Each row was made from one small tree. The marks that hang from a mark follow it in brackets, in the order of their numbers. Every link used is in the known rows. Write each row's tree.
Known rows
Z304[Z384]: [-3.88 -0.90 -0.58  1.28 -0.79 -0.04  1.99 -0.20 -2.04 -1.20  0.20 -0.52
  0.75  0.22  0.63  3.42 -1.99 -1.30  0.37 -0.30  3.59 -1.48 -0.57  0.98
  3.20 -1.15  1.29  0.49 -1.53 -1.36  1.07]
Z288[Z422[Z70[Z216] Z92[Z200 Z270 Z304]]]: [ 0.38 -2.35  0.20 -2.26  0.22  0.75 -0.82  2.16  1.64 -2.28  0.00  1.92
  3.01  0.18 -2.06  1.91 -1.57 -0.90  0.59  0.67 -1.21  0.39  1.26  0.58
 -0.21 -0.09  1.03 -0.49 -0.23  2.05 -1.49]
Z70[Z216]: [-5.78 -1.48 -0.94  1.57 -0.98  2.58  2.63 -1.07 -1.23 -2.70  1.78 -0.90
  5.42  0.79 -0.91  1.27 -2.33 -1.65  1.04 -1.16 -0.13 -0.54 -0.91 -1.59
  3.59  2.26  1.43  3.01  0.19 -1.30  1.52]
Z288[Z422[Z92[Z200 Z304]]]: [ 0.59 -1.78 -0.44 -2.43  0.80  1.03 -0.60  2.62  0.22 -1.30 -0.65  1.46
  1.21  0.81 -2.84  3.15 -0.09 -1.45  0.88  0.23  0.80 -0.16  0.37  1.14
  0.30 -1.63  1.02 -0.52 -1.51  0.96 -0.99]
Z384[Z304[Z92]]: [-0.88  1.32 -0.68 -0.26  0.69  0.54  0.95 -1.97 -1.89  0.09  0.06 -0.38
 -0.10 -0.46  0.83  2.19 -0.59  0.32  0.24  0.08  3.06  0.21 -1.14  1.56
  2.48 -2.21  1.23 -0.02  0.06 -0.08 -0.06]
Z866[Z139]: [-6.17 -0.59 -2.14  1.55 -2.27  0.99  3.41 -0.76 -3.07 -1.17  1.33 -0.49
  4.49  2.19  0.07  1.96 -2.14 -3.13  0.76 -0.70  0.89  0.14 -1.27 -0.75
  2.45  2.18  0.57  2.90 -0.57 -0.99  1.79]
Z866[Z139[Z216[Z70]]]: [-6.58 -1.46 -2.14  2.67 -2.69  2.31  3.85  0.04 -1.04 -0.82  3.73  0.04
  6.23  1.75 -0.30  1.91 -4.21 -3.58 -0.21  0.02  0.63  1.29 -2.14 -0.70
  2.98  4.20  0.80  4.10  0.08  0.55  3.46]
Z92[Z200 Z304 Z422[Z70]]: [-0.08  0.05  2.13 -0.91 -0.60 -2.65 -0.29  1.40 -0.44 -0.84 -0.02 -0.10
  0.71 -2.95 -2.72  1.37  0.93  0.90 -0.72  0.61  2.32  0.07 -0.17  1.25
  2.27 -1.43  1.04 -2.86  0.46  1.84 -0.59]
Z200[Z92[Z304 Z422[Z70]]]: [-0.12  0.29  2.47 -1.41 -1.80 -1.99 -0.48  0.10 -1.59 -1.07  0.52  0.22
  0.57 -1.51 -2.09  2.10  0.93  0.77  0.16  0.54  0.07  0.81 -1.52  0.74
  1.16 -1.87 -0.66 -3.66  1.13  0.43 -0.89]
Z304[Z92[Z200 Z422] Z384]: [ 0.84 -0.71  2.75 -1.58 -0.64 -2.58  0.57  0.14 -1.38  0.47 -1.59 -0.10
 -3.61 -2.61  0.81  3.62 -2.06  0.38 -0.64  2.32  4.63 -2.24 -1.01  1.83
  2.84 -3.07  1.91 -3.71 -1.84  1.28 -1.15]
Z92[Z270 Z422]: [-3.17 -2.75  0.27 -1.68 -2.50 -1.30 -0.51  0.40 -3.05 -2.39  1.50 -0.42
  2.34 -0.17 -0.09  1.96 -1.01 -2.16  0.03  3.10 -1.60  1.86 -0.92 -0.38
 -0.41 -0.68 -0.60 -1.31  0.86 -0.67  0.35]
Z422[Z70]: [-4.43 -1.21 -0.85  2.43 -1.65  0.64  1.38 -0.17 -0.46 -2.45  0.95 -0.75
  4.23  0.37 -0.50  2.28 -1.93 -2.24  0.17 -1.07  0.35  0.69 -1.41  0.36
  1.66  0.67 -0.04  1.29  0.10  0.20  0.38]
Z200[Z92[Z270] Z384[Z304]]: [-0.70  0.88 -0.01 -2.74 -0.98 -0.20  0.31 -2.35 -5.56  0.04 -0.36 -1.11
 -2.65 -2.23  0.50  3.41  1.65  0.43  0.41  2.65  2.49 -1.24 -0.30  2.28
  0.61 -4.82  0.11 -1.12  0.29 -2.47 -1.59]
Z270[Z92[Z200 Z304[Z384] Z422]]: [ 1.09  0.84  2.31 -1.43  1.25 -2.52 -0.99  1.25 -1.04 -0.18 -0.70 -0.68
 -2.46 -2.00 -1.00  2.12  0.74  0.80  0.45 -0.76  4.85 -0.59  0.25  1.37
  2.19 -2.12  1.78 -3.22 -1.69  1.38 -0.52]
Z304[Z92[Z200 Z270 Z422] Z384]: [ 1.19 -1.27  2.45 -2.74 -0.79 -3.29 -0.52  0.25 -2.14  0.29 -1.17  0.13
 -3.81 -2.85  1.87  3.46 -2.44  0.52 -0.91  3.69  3.81 -1.69 -0.34  1.94
  1.34 -3.65  1.82 -4.19 -1.22  1.05 -1.67]
Z384[Z304[Z92[Z200 Z422[Z70]]]]: [ 0.96  1.05  1.06 -1.17  0.11 -1.42  0.06 -0.85 -0.94  0.46 -0.84 -0.22
 -1.36 -2.37 -0.07  1.70 -0.14  0.70 -0.80  1.51  2.83  0.25 -1.10  2.27
  2.22 -2.47  1.01 -1.80  0.48  2.07 -1.14]
Z422[Z70 Z92[Z304]]: [-0.05  0.09 -0.75  0.45  0.76  0.63  0.76  1.02  0.50 -0.85  0.00  1.12
  2.75  0.43 -1.35  1.60 -0.41  0.31  1.10 -2.33  1.46  0.55  0.72  0.23
  0.98  0.08 -0.04 -0.95 -0.46  1.59 -0.33]
Z288[Z422[Z70[Z216] Z92[Z200 Z270]]]: [-0.93 -3.42 -0.13 -1.69 -0.51  1.15 -0.35  2.12  1.44 -2.72 -0.04  1.48
  3.57  0.89 -1.71  2.28 -2.43 -2.29  0.56  1.34 -2.29  0.62  0.58  0.47
 -0.56  0.57  0.48  0.53 -0.41  2.05 -1.53]
Z270[Z92[Z422]]: [-2.11 -0.92  0.96  0.00 -0.86 -0.27 -0.67  0.41 -1.25 -1.88  0.56 -1.36
  1.35  0.53 -0.76  1.93 -0.44 -2.22  1.17 -0.91  0.26  1.63 -1.70 -0.37
  0.57  0.15 -0.54 -0.89 -0.77  0.66  0.32]
Z270[Z92[Z304 Z422[Z70]]]: [-0.32  0.41  1.90  0.03 -0.14 -1.29 -1.34  0.58  0.04 -1.75  0.78 -0.59
  1.36 -0.57 -1.28  1.12  0.45 -0.19  0.74 -1.89  1.23  2.12 -0.87 -0.05
  0.68 -0.13 -0.12 -2.42 -0.04  1.92  0.11]
Z304[Z92[Z270] Z384]: [-0.93 -1.00  0.69 -0.78 -0.55 -1.17  0.54 -1.13 -2.19 -0.32 -0.21  0.13
 -1.69 -0.83  3.01  3.57 -3.32 -0.01 -0.05  1.67  3.58 -1.33 -0.44  1.12
  1.39 -2.82  1.77 -2.27 -1.50 -0.25 -0.85]
Z422[Z70[Z216] Z92[Z200 Z304]]: [ 0.21  0.11 -0.14 -0.04  1.63  0.81  1.34  1.11  1.16 -0.77 -0.42  1.14
  2.88 -1.02 -1.99  0.73 -0.74  1.38  0.87 -2.17  2.05 -1.23  1.59  0.12
  2.77  1.12  1.58 -0.17 -0.44  2.16 -0.76]
Z139[Z216]: [-5.74 -1.34 -2.24  2.45 -1.82  2.37  2.47 -0.17 -1.30 -1.49  2.47 -0.90
  4.93  0.18 -0.41  3.18 -2.73 -2.96 -0.90 -0.12  0.88  0.86 -2.04 -0.31
  2.55  1.74  1.23  2.73  0.02 -0.43  2.10]

Write each row's tree
[-1.16 -0.78  1.22 -0.64  0.00 -1.31 -0.82  1.12 -1.39 -1.17 -0.43 -1.60
 -0.09 -0.94 -1.10  2.24 -0.04 -1.75  0.88 -0.31  2.03  0.37 -1.12  0.59
  1.05 -0.66  0.45 -1.07 -1.09  1.18 -0.56] : Z270[Z92[Z200 Z422]]
[ 0.52  0.42  0.36 -0.61  1.39  1.02  1.64  0.41  0.19 -0.42 -1.01  0.54
  1.57 -2.08 -2.10  1.38 -0.01  1.54  0.81 -1.60  3.01 -2.25  2.05  0.11
  2.82  0.05  1.70 -0.27 -0.98  1.72 -1.10] : Z422[Z70[Z216] Z92[Z200[Z384] Z304]]
[ 0.14 -0.05  3.09 -3.30 -2.44 -1.49 -0.54 -1.34 -3.35 -1.23  0.30 -0.27
 -1.00 -3.34 -1.33  2.13  1.40  1.54 -0.05  2.57  0.10 -0.42 -0.04  0.27
  0.46 -2.93 -0.16 -3.78  1.04 -0.61 -1.57] : Z200[Z92[Z270 Z304 Z422[Z70[Z216]]] Z384]
[ 0.85 -0.50  1.99 -3.38  0.07 -3.89 -1.04  1.35 -2.74 -0.09 -0.24  0.34
 -2.32 -3.44 -0.33  2.10  0.39  1.62 -0.79  3.14  4.00 -1.15  1.39  1.99
  1.76 -3.63  2.05 -4.19 -0.24  0.21 -0.80] : Z92[Z200 Z270 Z304[Z384] Z422]
[-1.06 -3.47 -0.68 -1.32 -1.29  1.00 -0.93  2.10  0.95 -2.93  0.28  1.66
  3.39  2.11 -1.22  2.92 -2.18 -3.03  0.61  1.16 -2.71  1.91 -0.14  0.56
 -2.05 -0.35 -0.81 -0.13 -0.36  1.50 -1.12] : Z288[Z422[Z70 Z92[Z270]]]
[-1.16 -0.08  1.79 -0.07 -1.61 -1.63 -0.19  0.46 -0.37 -1.77  1.18  0.23
  2.62 -1.11 -2.16  1.15  0.45  0.13 -0.34 -0.01  0.36  1.77 -0.80 -0.09
  1.61 -0.48 -0.10 -2.53  0.98  1.30  0.60] : Z92[Z304 Z422[Z70]]
[-0.71  0.19  1.98 -1.13 -1.02 -2.00  0.27  0.48 -1.64 -0.74  0.57  0.32
 -0.35 -1.35 -1.27  2.16  0.46  1.05 -0.27  0.55  2.98 -0.15  0.03  0.43
  2.81 -1.84  0.95 -3.17 -0.29 -0.11  1.12] : Z92[Z304[Z384] Z422]
[-0.91  1.13  0.43  0.50  1.35 -0.49 -0.07 -0.03 -1.06 -0.88  0.17 -0.76
 -0.27 -0.13  0.21  2.25 -0.22  0.26  1.29 -2.87  4.67 -0.21  0.00  0.68
  2.19 -1.44  1.64 -1.11 -1.88  0.02  0.46] : Z270[Z92[Z304[Z384]]]
[ 0.91 -1.35  3.32 -1.95 -1.14 -2.99 -0.10 -0.24 -0.58 -0.36 -1.03  0.37
 -2.22 -3.16  1.72  2.41 -3.24  0.94 -1.09  3.19  2.66 -1.33 -0.04  1.40
  1.86 -1.92  1.85 -3.86 -0.60  2.09 -1.74] : Z304[Z92[Z200 Z270 Z422[Z70[Z216]]] Z384]
[ 1.35 -1.26  2.91 -2.08 -1.19 -3.82 -0.72  0.23 -1.06  0.01 -1.32  0.36
 -3.26 -3.04  1.79  3.08 -2.82  0.57 -1.25  3.42  3.30 -1.10 -0.28  2.24
  0.97 -3.18  1.48 -4.58 -0.96  2.09 -2.00] : Z304[Z92[Z200 Z270 Z422[Z70]] Z384]
[ 0.53  0.27 -0.96 -0.47  0.91  0.42  1.25  0.44 -0.98  0.21 -1.79  0.10
 -0.51 -1.49 -1.01  2.66  0.32 -0.13  0.40 -0.33  3.35 -1.45  1.09  1.92
  1.51 -1.77  0.32 -0.02 -1.01  1.54 -1.51] : Z422[Z70 Z92[Z200[Z384[Z304]]]]
[-0.31  1.35  0.54 -0.63  1.78 -0.27 -0.07  0.01 -2.25 -0.28 -0.80 -1.65
 -1.52 -2.12 -1.05  2.67  1.44  0.23  1.20 -1.96  5.56 -1.69  0.38  1.28
  2.08 -2.56  2.07 -0.73 -2.14 -0.01 -0.85] : Z270[Z92[Z200[Z384] Z304]]
[ 0.86 -2.09 -0.34 -2.72 -0.25  0.50 -0.96  1.57 -0.19 -1.32 -1.17  1.05
  0.19 -0.20 -1.48  3.25 -0.60 -1.65  0.15  2.31  0.00  0.28  0.86  2.36
 -1.10 -2.42  0.05 -0.44 -0.67  1.70 -2.14] : Z288[Z422[Z70 Z92[Z200[Z384[Z304]] Z270]]]
[ 1.30 -0.19 -1.12 -3.04  1.75  0.11  0.09  1.08 -3.06  0.34 -1.13  0.35
 -1.17 -1.77 -0.80  2.70  1.01  0.85  1.09  0.75  3.96 -2.08  2.24  1.09
  0.54 -3.08  1.58 -1.56 -1.61 -0.45 -1.52] : Z422[Z92[Z200[Z384] Z270 Z304]]
[ 0.13 -2.26  0.58 -1.79 -0.16  0.84 -0.48  1.60  1.87 -2.43  0.40  2.34
  2.93  0.94 -1.19  1.95 -2.20 -0.62  0.56  0.46 -1.16  0.77  1.32  0.19
 -0.10  0.16  0.74 -0.88 -0.43  1.74 -0.68] : Z288[Z422[Z70[Z216] Z92[Z270 Z304[Z384]]]]
[ 1.37  0.98  2.71 -0.63  0.86 -3.00 -1.20  1.10  0.01 -0.40 -0.85 -0.47
 -1.81 -2.32 -0.87  1.79  0.31  0.82  0.18 -1.24  4.32 -0.19  0.19  1.74
  1.98 -1.77  1.28 -3.47 -1.22  2.47 -0.81] : Z270[Z92[Z200 Z304[Z384] Z422[Z70]]]
[ 0.62 -0.64  2.82 -2.28 -0.48 -3.69 -0.59  0.92 -0.77 -0.93  0.03  0.69
 -0.42 -3.84 -0.50  0.96 -0.75  2.13 -1.16  2.48  2.58 -0.85  1.60  1.39
  2.27 -1.58  2.18 -3.57  0.60  1.61 -0.93] : Z92[Z200 Z270 Z304[Z384] Z422[Z70[Z216]]]
[-4.17 -2.97  0.30  0.82 -2.27  1.92  0.62  0.55  1.49 -3.94  1.29  0.46
  5.57  1.47 -2.01  2.39 -2.69 -3.15  0.40  0.03 -2.61  1.28 -1.38 -0.21
  1.06  1.48  0.40  2.00  0.26  0.85  0.22] : Z288[Z422[Z70[Z216]]]
[-0.15  0.49  2.13 -0.76  0.03 -0.88 -0.31 -0.47 -0.87 -0.99 -0.76 -1.63
 -0.93 -2.54 -1.12  1.43  0.58 -0.32  0.35 -0.04  2.48 -0.23 -0.23  0.98
  1.96 -0.65  0.65 -0.83 -0.40  2.06 -0.94] : Z270[Z92[Z200[Z384[Z304]] Z422[Z70[Z216]]]]
[-1.06  0.11  0.10 -2.00 -0.45 -1.01 -0.41 -0.38 -3.73 -0.88  0.93  0.08
  0.40 -0.91 -0.34  2.57  0.50  0.65  0.95  0.89  1.08 -0.07 -0.63  1.03
  0.42 -2.95  0.46 -2.25  0.57 -1.72 -1.09] : Z200[Z92[Z270 Z304]]
[ 0.86 -0.12  2.82 -2.59 -1.77 -3.43 -1.23  0.14 -2.41 -0.71  0.26  0.76
 -1.31 -2.13 -0.23  2.14  0.20  1.47 -0.21  2.25  0.82  0.46 -0.38  1.61
  0.31 -3.10 -0.31 -4.99  0.85  0.24 -1.49] : Z200[Z92[Z270 Z304[Z384] Z422[Z70]]]
[-0.98 -1.23  2.32 -2.79 -3.46 -1.62 -0.49 -1.07 -4.08 -1.35 -0.13 -0.86
 -1.34 -2.62 -0.63  3.46  0.69 -0.71 -0.06  3.53 -0.61  0.01 -1.10  1.01
 -0.73 -3.29 -1.41 -3.24  0.63 -0.83 -1.90] : Z200[Z92[Z270 Z422[Z70]] Z384]
[-1.13 -2.86  0.00 -0.74 -0.49  1.77  0.37  2.12  2.05 -2.49 -0.37  1.33
  3.66  0.99 -2.53  2.42 -2.26 -2.46  0.71  0.15 -1.58  0.12 -0.08  0.33
  0.63  1.03  0.55  1.02 -0.67  2.23 -1.01] : Z288[Z422[Z70[Z216] Z92[Z200]]]
[ 1.65 -0.14 -0.31 -1.81  1.07 -0.71 -0.20  1.17 -1.42 -0.15 -1.18  0.71
 -0.34 -2.17 -0.73  2.30  0.47  1.02  0.50  0.23  3.20 -1.28  2.34  1.49
  0.06 -2.42  0.94 -1.93 -0.89  1.28 -2.02] : Z422[Z70 Z92[Z200[Z384] Z270 Z304]]
[ 1.04  0.56  0.57 -2.67  0.24 -1.75 -0.52 -0.95 -2.47  0.46 -0.53 -0.15
 -1.99 -2.21  0.81  1.81 -0.10  0.72 -0.54  2.99  2.52  0.27 -0.49  2.20
  1.25 -3.37  1.17 -2.07  0.59  1.01 -1.29] : Z384[Z304[Z92[Z200 Z270 Z422]]]
[ 0.01  0.38  2.29 -3.26 -2.35 -1.25 -0.12 -2.12 -3.92 -0.73 -0.12 -0.59
 -1.77 -3.21 -0.44  2.15  1.31  1.04 -0.24  3.55 -0.19 -0.02 -0.38  1.52
  0.63 -3.17 -0.68 -2.44  1.77 -0.44 -1.76] : Z200[Z92[Z270 Z422[Z70[Z216]]] Z384[Z304]]
[ 1.14 -0.33  0.23 -1.21  1.66 -0.78  0.62  1.17  0.48 -0.50 -0.65  1.57
  1.04 -1.58 -0.17  1.11 -1.55  2.04  0.39 -0.39  2.80 -1.64  2.86  0.85
  2.05 -0.27  2.08 -1.57 -0.53  1.88 -1.23] : Z422[Z70[Z216] Z92[Z200 Z270 Z304[Z384]]]
[ 1.15  0.56  0.92 -2.10 -0.10 -2.01 -0.70 -0.76 -1.69  0.22 -0.53 -0.04
 -1.57 -2.46  0.89  1.62 -0.34  0.86 -0.89  2.70  2.15  0.72 -0.52  2.43
  1.04 -2.95  0.95 -2.35  0.98  1.71 -1.61] : Z384[Z304[Z92[Z200 Z270 Z422[Z70]]]]
[ 0.65 -0.18  2.33 -3.29 -1.35 -3.02 -1.03  0.01 -3.43 -0.48  0.37  0.54
 -1.87 -1.78 -0.30  2.58  0.54  1.39  0.19  2.57  1.26  0.01 -0.32  1.38
  0.80 -3.68  0.18 -4.70  0.49 -0.79 -1.00] : Z200[Z92[Z270 Z304[Z384] Z422]]
[ 0.12 -0.66  2.21 -2.06 -1.14 -1.00  0.33 -0.55 -2.38 -0.10 -1.28 -1.11
 -2.33 -3.08 -0.58  3.43 -0.53 -0.39 -0.35  2.41  3.07 -1.77 -1.38  0.97
  1.68 -2.95  1.21 -2.80 -1.41  0.67 -1.66] : Z304[Z92[Z200[Z384] Z422]]
[-0.19 -0.90  2.09 -2.28 -0.61 -2.76 -0.87  1.02 -0.74 -1.55  0.76  0.27
  1.76 -3.44 -1.49  0.34 -0.17  1.37 -0.82  2.22  0.57  0.33  1.01  0.42
  1.46 -0.63  1.62 -2.73  1.41  1.65 -1.03] : Z92[Z200 Z270 Z304 Z422[Z70[Z216]]]
[-2.27 -1.43 -0.83  1.27 -0.19  2.13  1.98  0.28  1.02 -1.98  0.40  0.78
  5.07  1.29 -1.09  1.07 -2.39 -1.16  1.10 -1.94 -0.72  0.23  0.19 -1.28
  1.78  2.79  0.03  1.44 -0.05  1.50  0.15] : Z422[Z70[Z216] Z92]
